Known rows, with every step that occurs:
nirazeg, manok, geze, duli: [ -9 -10   0  12  -6   7   0  -2   8   2 -14  12   9  -5 -11   7   3   0
  11  -4  14  11  -2  13 -15   8   1 -10  -4  -6   9   1  30   5  13  -8
  12 -12 -12   7   9  -9   1   0 -11   6  -3   0]
duli, geze, manok, nirazeg: [ 18  -9  10  13  -1  10  -7  -8  -9 -11   7  -3  -4  -9  -3   2 -14 -21
  12   8 -16   0  -2  -2  17  -4  19   1  -5  -8   1  11   4  -3   9 -10
  -1  15  -3   8 -10   3 -13 -10   9   8  -7 -10]
geze, manok, kapas: [  0   7  -2   0   3   3   2   6  20  10  -3 -12  -8  -1  -7  16  -9   5
  -6   4   9 -15  15  -5  -4   3  10  17   8  -4  -2 -16  -2   4  -2   0
  18  12   1   4   6   0  11   4   5 -14 -20  -2]
nirazeg, duli, geze: [ 31   5   9   2   3  16  -3   0 -17 -17  10   4   0  17   2   0  14 -19
  -8   8   0   8   6   3  16   3  -1 -16   1   8  -5   4  -8  -5   6 -12
 -12  -9  -5   1 -20  13 -12 -20  13   5   6   3]
gozan, manok, geze, duli, nirazeg: [-12  13   6   4   4   6  21  -2  -1  -1 -27   3   7  -9 -13 -19   4  26
   0  -3  -1  20 -14   9   3 -14   9  -1   2 -22   7  18  15  -1   2  -1
  10  -7   5   1  10  -6 -14   4  -4  17  -3  -8]
gozan, loku, kapas: [  3  -3 -10  -7   7 -14  -6   5 -14   2  12   7  12   4  13   2  16   6
  -4  -9  -9 -20  -6 -14   6  -8 -11  -8   2  -1   4   3 -31   4 -22  11
 -12  10   0   2  17  -6   3  -1   1  -2   8   5]
duli, nirazeg, manok, gozan, loku: [-11  -7  -3  -2  -4  10  -5   6  -8 -16  30 -11   1 -14  -3 -12   3  18
   5  -4   0  -2  -8   0 -21  -2   2  -3   3 -10 -19 -25   4 -12  -6  18
   0   1  24 -23 -11  -2 -10  25 -21  -7   6 -12]
kapas, manok, tidaz: [-18   0 -16 -11   4 -30  -6   3  13  22 -14  -2  -6  12   6   8   9   1
 -11   0  12  -6   4  -3   0   9 -12   1 -12  13   0  -7  -9  -2   2  -4
  -2  -2  -7   0   0  -2  14   4 -14 -16  -1   2]
manok, kapas: [ 10   9  -1   9 -11  -4   1  10  18  -1  -1  -2  -5   0  -2  14   3  -3
 -18   5  12 -15  11  -5   2  10  -2   5   4   3   2  -2  -5   5  -9   0
   0   1  -2  -5   1  -3  14   0   0 -10  -7   7]
duli, nirazeg, manok: [ -6  -9  13   8  -4  18   5  -1  -6 -10   8  -7  17  -1  -5  -8   6  12
  10   5   8   7   8   4 -17  14  -4   8  -8 -11 -26 -20   7   2  -7   5
  -2   6  10  -8   6  -7   1  26 -12   2  -4   5]
duli, geze, manok, tidaz: [ 15   1  -6  -1  15   4  -6   6  -1   2  -2  -5  -6   8   5  12   8 -16
  -2   0  -6  -7  -2  -1   9   0  -8  -4  -6  -7 -10  -5  -7 -14  12 -20
   9  -6   1   5 -13  -5 -12  -4   0 -10 -10 -10]
loku, gozan: [ 33  10   8  -8  -3 -10  -8   6   2  -2  -9  -4 -13  11   9   7  -5 -14
  -4   1   0  -7   9   2  13   3   0   7  -1  15 -12   0 -32  -9   1  -3
 -20   5   0   9 -15  -1  16 -15   7  -6  -7   6]
kapas, manok, geze, duli, nirazeg: [-15   1  -3   2  -6  -3  24 -11  13  17 -31  13  11 -16  -7 -15  11  11
  11  -2   5  13  -8   9   4   4  -2   9  -2  -5  18  13  33  10   5   8
  22 -10   1 -11  12  -9  -6   7   3  14  -3   0]
manok, nirazeg: [  0  -6  17  13 -11 -19 -11  -7   2 -12   6   0  -4  -5   0   3  -7  -8
  -4  12   3   3  -2  -5  16   1  17  -4  -9   2   3  13   7   6  -3 -10
 -22  11  -6  -3  -9   2   5  -5  -4  -2  -5   9]
geze, manok: [ -6  -4   9 -12  15   1   2   3   4   4 -10 -18  -7  15  -1   7  -6   1
   3   6   9   0  12  -2  -2  -3  13  12   1  -1 -11  -8 -18   2  -2   0
   5   8   1  21  -1   3   6   2   2  -6 -20  -3]
tidaz, manok, geze, duli: [-15  -8  -4  -6   6  -6   1  -5   8   7 -32  10   1   3  -5   6  -4   2
   6  -6   2  24   1   4  -4   1  -1  -1  -3  -3  23  28  19   2  11  -6
  18 -15  -9   3  15  -2   5  -5   2  10  -2   9]
duli, geze, manok: [ 23  -5   7  -4  13  18   2   4 -10  -3  -4 -10  -9   6   4   2   4 -15
  10   3   3  -1  11  -2   7  -2   6   1   0  -9  -7  -2 -20  -5   9  -5
   3   0  -2  18  -8   2  -9  -4   8   7  -9  -7]
kapas, manok, nirazeg, duli: [-17  -7   5   3 -11 -21  -7 -17   6   5   9   4  -4   2  -4 -11 -11 -10
  -3  10   3   4   1   5  11   3  20   0  -4  23   9   6  23  10   1  -4
 -12  10 -11   1  -6  21   4 -15   4   0   6   6]
tidaz, manok: [-13 -12   3 -13  11  -5  -5   3  -3  -1 -15  -9  -3  22   2   7  -9   5
  -2   3   7  13  15  -8  -4   9  -1   6  -7  -1  -1   9 -22  -1  -6   0
  -6   3  -1   3   8   4  19   5  -5   2  -2  17]
nirazeg, manok, gozan: [-11   0   6  -3  -7   2  -8  15  12  -7  15  -6 -19   2  -4   8  -7  -2
  -1   1  19  -1   6  -1 -31   4  -1  -2   2   8 -12 -28  -5  -3   0  10
  -7 -10   6  -1 -16  -1  17  13 -13 -10   0   2]
tidaz, manok, gozan, loku, kapas: [-20  -1 -18 -19   8  -8  -6  10  -8   2  15   1  -5   5  13   4  -6  10
  -5 -20 -13  -6  -5 -18 -20  -9 -21  -3   6   5  10   3 -24  -8 -16  21
   0  -4  13  -9   9  -5  10   5   0  -4  18  10]
geze, duli, nirazeg, manok: [ -7 -21  -2  13  -2  21  13 -10  -6   0   3   3  31  -3  -7  -8   1   9
  13   2   3  19  -2  14  -9   8   0   3  -1  -6 -11 -15  44  15  -1   5
   9  -3   3  -4  23  -7  -7  24  -1   4   2   1]
duli, geze: [ 31   0  10   4  -1  12  -3   7 -12 -15  -3   2  -5  10   6   2  15 -18
  -2   4   6   0   9  -6  14   0  -5 -14  -4  -8  -3   9 -22  -6   4  -6
 -17  -7  -4   5 -13  -4  -5 -12   1   9   3   4]
duli, nirazeg, manok, gozan, loku, kapas: [-12   1  -8   1  -7  10   1   5  -9  -3  37   6  12 -16   7  -8   4  19
   6 -16 -13 -13 -16  -8 -31  -1 -23  -3   8  -8 -12 -29  -3  -1 -15  27
   2   4  23 -21   5 -11  -7  30  -8  -5  12  -3]
kapas, manok: [-14  -1  -2 -13   3 -18   3   3   6  16 -14  -5  -7  10   2  -4   4   2
   0   4  19  -1  16  -7  -1   5   0  11  -6   9   6  -1 -16   8  -7  12
  -7   3 -10  12  10   0  19   0  -5  -1   1   7]
loku, kapas: [  4   9   9   3  -2  -9   5   7   2   9   1  10   4  12  13   8   6  -3
  -5  -6  -3 -10   2 -11   1  -2 -19  -3  -1   4   0  -3 -28  11 -20   7
 -12  -1  -3  10  13 -10  14   3  11  -2   3  20]

Rows:
[  8  -5   4  11 -12  -1  -7 -17 -11  -3  12  11   2  -3  -1 -11   0 -22
   2  12  -3   5   2   6  21   4  11  -6  -4  14  11  15  16   3   9  -8
 -12   1 -11  -5  -9  17  -7 -20  11  10  17   1]
kapas, manok, nirazeg, duli, geze
[-17  -7 -16 -26   9 -13 -19   9 -10  -7   6 -14 -20   4   3  -1 -12   8
  -3  -3   2   5  -1 -15 -11  -6   4  -1   2   2   6   6 -17 -15  -1  16
   0  -1  10  -9  -8  10   7   2 -14  -5   8  -7]
tidaz, manok, gozan, loku
[ 12  32  10 -11   0 -11   1  15   5  -7 -26  -3 -29   2  -1  -5  -6  12
  -2  -9   0  -9   2   2   2 -13   5   2   0 -11  -6  14 -47 -19   7  -8
  -9   3   3  14 -23  -5   9 -21  -3   5  -8  -4]
loku, gozan, manok, geze
[-16  11 -11   1  -5 -17  18  -5  14  33 -28  29  11  -6   1   1  10  -2
   5 -15   1  -3  -4   2  -3   0 -21  -1   1   7  32  14  16  20  -6   9
  16 -15 -15   7  27 -15   9  -4  15  12   7  16]
loku, kapas, manok, geze, duli
[-23   1 -20 -27   2 -24  -6   8   2  10   6  -9 -25  -2   6  -9   5   4
  -5  -5  15 -10   1 -12  -6 -10   6   3   6  15   8  -9 -16  -9   0  24
  -3   4   6  -3  -7   7   5  -1 -16  -8  10 -13]
kapas, manok, gozan, loku
[  5   6  11  12  -6   5  20  -9   6  -2 -19  12  15 -14  -2  -8  12  11
   1   1  -2  19 -15   7  10   3  -1   1  -2  -8  12  15  26   2   1  -7
  14 -12   4 -14   5  -9 -13   5   5  12  -5   2]
manok, geze, duli, nirazeg
[-15  -3   9   4  -1 -20  -5   0  -8  -9   2  -9 -12  -1  -7  -9 -20   7
  -5   6   2   2  -3  -5   9 -16  27  -5  -4 -12   3  16  -8   4  -5  -4
 -21  17  -2  13   0   4   3  -4 -15   4   3  -1]
gozan, manok, nirazeg
[-13  -7  -4   5   0  -8 -16   5   8   3   6  -4   2  10   1  18   3   3
  -5   0   9  -6   2   3 -16  12 -16  -7 -12  -2 -17 -22   1  -4   2 -16
  -2   0  -6  -2  -3  -8  12  13 -24 -20  -4  -1]
nirazeg, manok, tidaz
[ 25   9  -1   7   1  25   4   8   7  -1   4  -5  -5  -5  -4  14  -3 -10
   2   5  -1 -21  15  -5   5   4   0   8   8 -12  -1  -6  -2  -2   8  -2
  16   4   1   0   0  -3  -8  -4  11   2  -8  -8]
duli, geze, manok, kapas
[ 26  11   3   4   1  28   0   4   6  -4  12  -3  -1   2  -7  12  -4 -18
  -6   4  -8 -15  11   6   6   4   1   2  11   1  -3  -9   8   1  10 -10
  16   0  -3  -1 -11  13 -11 -14  24  -3  -7 -11]
nirazeg, duli, geze, manok, kapas
[  2   3   1   6  -4  -8   6   1  11   3 -23  12   3  -2  -2   6  12  -6
  -2  -3   9  13  -7   5   8  -1   1  -7   0   2  19  21  19   3   6  -9
   9 -18 -11   4   1  -4  -1 -10   1   9  -5   3]
manok, geze, duli
[ 15  19   3   1   2   5  22  -2  -3   2 -26   7  -2  -9  -4 -20  -5  18
   5  -5 -16   9 -12  16   9 -16   4   8   4 -11   0  19  -2 -10   8  -5
   8  -8   9   3  -3  -9 -12  -7   7  11  -4 -10]
loku, gozan, manok, geze, duli, nirazeg
[ 20  11   4 -10   5  23  -3   7  -2  -4  17  -7 -23   7  -2   2  -7 -20
  -5   3  -2   6   0   1  -5  -9   7  -1  13  17 -10 -14  -1 -11  13  -5
   6 -16   7   9 -37  18 -14 -11  21  -2  -3 -13]
nirazeg, duli, geze, manok, gozan
[ 36  13   8   8  -7  10 -10  -4 -21 -23  18   2 -13  -1  -1 -15 -19 -19
  -3   4 -28   1  -5  13  25 -16  14 -13   3   2  -8  22 -13 -11  13 -22
 -27   7  -4  10 -30  17 -14 -36  15   8  17  -6]
loku, gozan, manok, nirazeg, duli, geze
[-17 -18   6   3  -3 -13 -15 -13  -3  -8   2  -1  -3   2  -2   5 -24  -2
   2   4  -6  16   4  -6   4   6  11   4  -9  -2   8  25   4  -1  -1  -7
 -11  13  -3  -6   2   7  15   0  -4   4   3  17]
tidaz, manok, nirazeg
[-18   1 -26  -7   2 -18  10  -7   1  27 -15  23  15 -14   9  -3  19   5
   8 -21  -3 -12 -15  -3   2  -5 -16  -6   4   0  36  16  13  11  -7  17
  16  -5 -14   2  36 -11   0 -10   5  10  16  -3]
gozan, loku, kapas, manok, geze, duli
[ -9  -8  13   5   2  -5  -9 -16   0  -1  13  -8  -1   5  -7   4 -21 -10
   2  11  -7   6  -3   9  11  -3  30   4   0  14  -4  -1  22   7   2 -15
  -2  15  -4   6 -17  19  -3  -9  12  -6 -12  -1]
geze, manok, nirazeg, duli
[ 14  19   3 -16   7  -6  -2  12  -8  -6 -15 -15 -19  13   5  -7 -13   5
  -3  -1  -1  -6  10   1   5 -13   8   7   2   2 -17   2 -49  -6  -3   0
 -20   9   0  22  -9   2  14 -12  -1  -2  -2  -3]
loku, gozan, manok
[ 15   5 -13 -17  12  18 -11   3 -18 -15  28 -10 -19   0   3  -3   4 -14
  -3  -1  -9  -2  -9  -2  -2 -16  10 -10  16   9  -7 -12  -6 -18  13   2
   9  -5   9   3 -32  22 -29 -15   7  -3   7 -27]
nirazeg, duli, geze, manok, gozan, loku
[  9 -14   2   6   0   7  15  -9  -4   0  -4   2  26   0  -2  -9   6   2
  -1   8  -1  21  -8   7  15  -3   5   3   3   3   3   6  33  12  -4   2
   3  -4   1  -5  14  -4 -13  11   8   5  -2   3]
geze, duli, nirazeg
[-15  18   6  -4  -7 -17  13   3  18  28 -22  21  -5   1   6  -1  13   6
   1 -17   4 -16   4  -9 -10   3 -21   8  -4   0  19   7 -20   4 -12  10
   9  -6  -7   1  14 -16  20  -2   6   8   0  16]
loku, kapas, manok, geze
[  0  -3  16  10 -10 -15 -15 -12  -1 -15  18   1   2   5   1   0 -10 -14
  -8  13  -5  11  -7   4  19   0  18 -11  -1  20   0   8  19   8   0 -15
 -20  10  -6  -6 -18  18  -2 -12   4  -6   2   7]
manok, nirazeg, duli
[ 16  -1 -13 -16  13  13  -9  10 -13  -9  15 -11 -23  -6   4  -1   2 -12
   5  -3  -4 -13  -7 -10   1 -17  10  -4  10  -6  -3  -8 -19 -19  11  10
   3   1  12   4 -24   7 -18  -7  -4   0   3 -26]
duli, geze, manok, gozan, loku
[-15  -6 -19 -19   6 -18  -2   1 -12  21   2   5   6   3  10  -6  15   9
   2 -12  -4 -21   3 -15   1  -3 -17  -1   1   3  12   0 -25   9 -19  25
  -6  11  -5   2  28  -5   7  -1  -2  -1  16   3]
gozan, loku, kapas, manok
[ -1  -8  -7  24 -15  24  15  -6  11  -1  11   5  31 -18 -14   2  -4   4
   4   1  -2   1   2  12 -14  16  -8   8   6  -7  -2 -18  56  20   1   7
  21  -5   1 -19  31  -9  -4  24   1  -4   1  -4]
geze, duli, nirazeg, manok, kapas
[ -8 -18 -15  15  -1   7   4 -12   2   6   7   3  32  -5  -2   5   5   8
   5   1  -9  11 -15  19 -12  12 -17  -3  -7  -3 -12 -17  48   7   9 -11
  12  -8   0 -17  16 -11 -13  26 -13 -12   1  -3]
geze, duli, nirazeg, manok, tidaz
[ -1   1   7  21 -14  21   7   3  11  -4  14   1  18 -13  -9   3  -2  16
   1   2   4 -13  10   4 -19  20 -14  14  -2 -12 -16 -25  25   5  -7   8
  12   7  11 -21  13 -10   6  27  -7  -7  -5   6]
duli, nirazeg, manok, kapas
[ -9  -5   2  11  -2   4  -2  -4   4  -4  11  -5  20   0   0   4   7  17
   0   1  -3   3  -7   6 -16  15 -16  -2 -13 -10 -22 -25  15  -5   1 -10
   3   0   9 -23   1 -11   0  29 -20 -13  -5   0]
duli, nirazeg, manok, tidaz
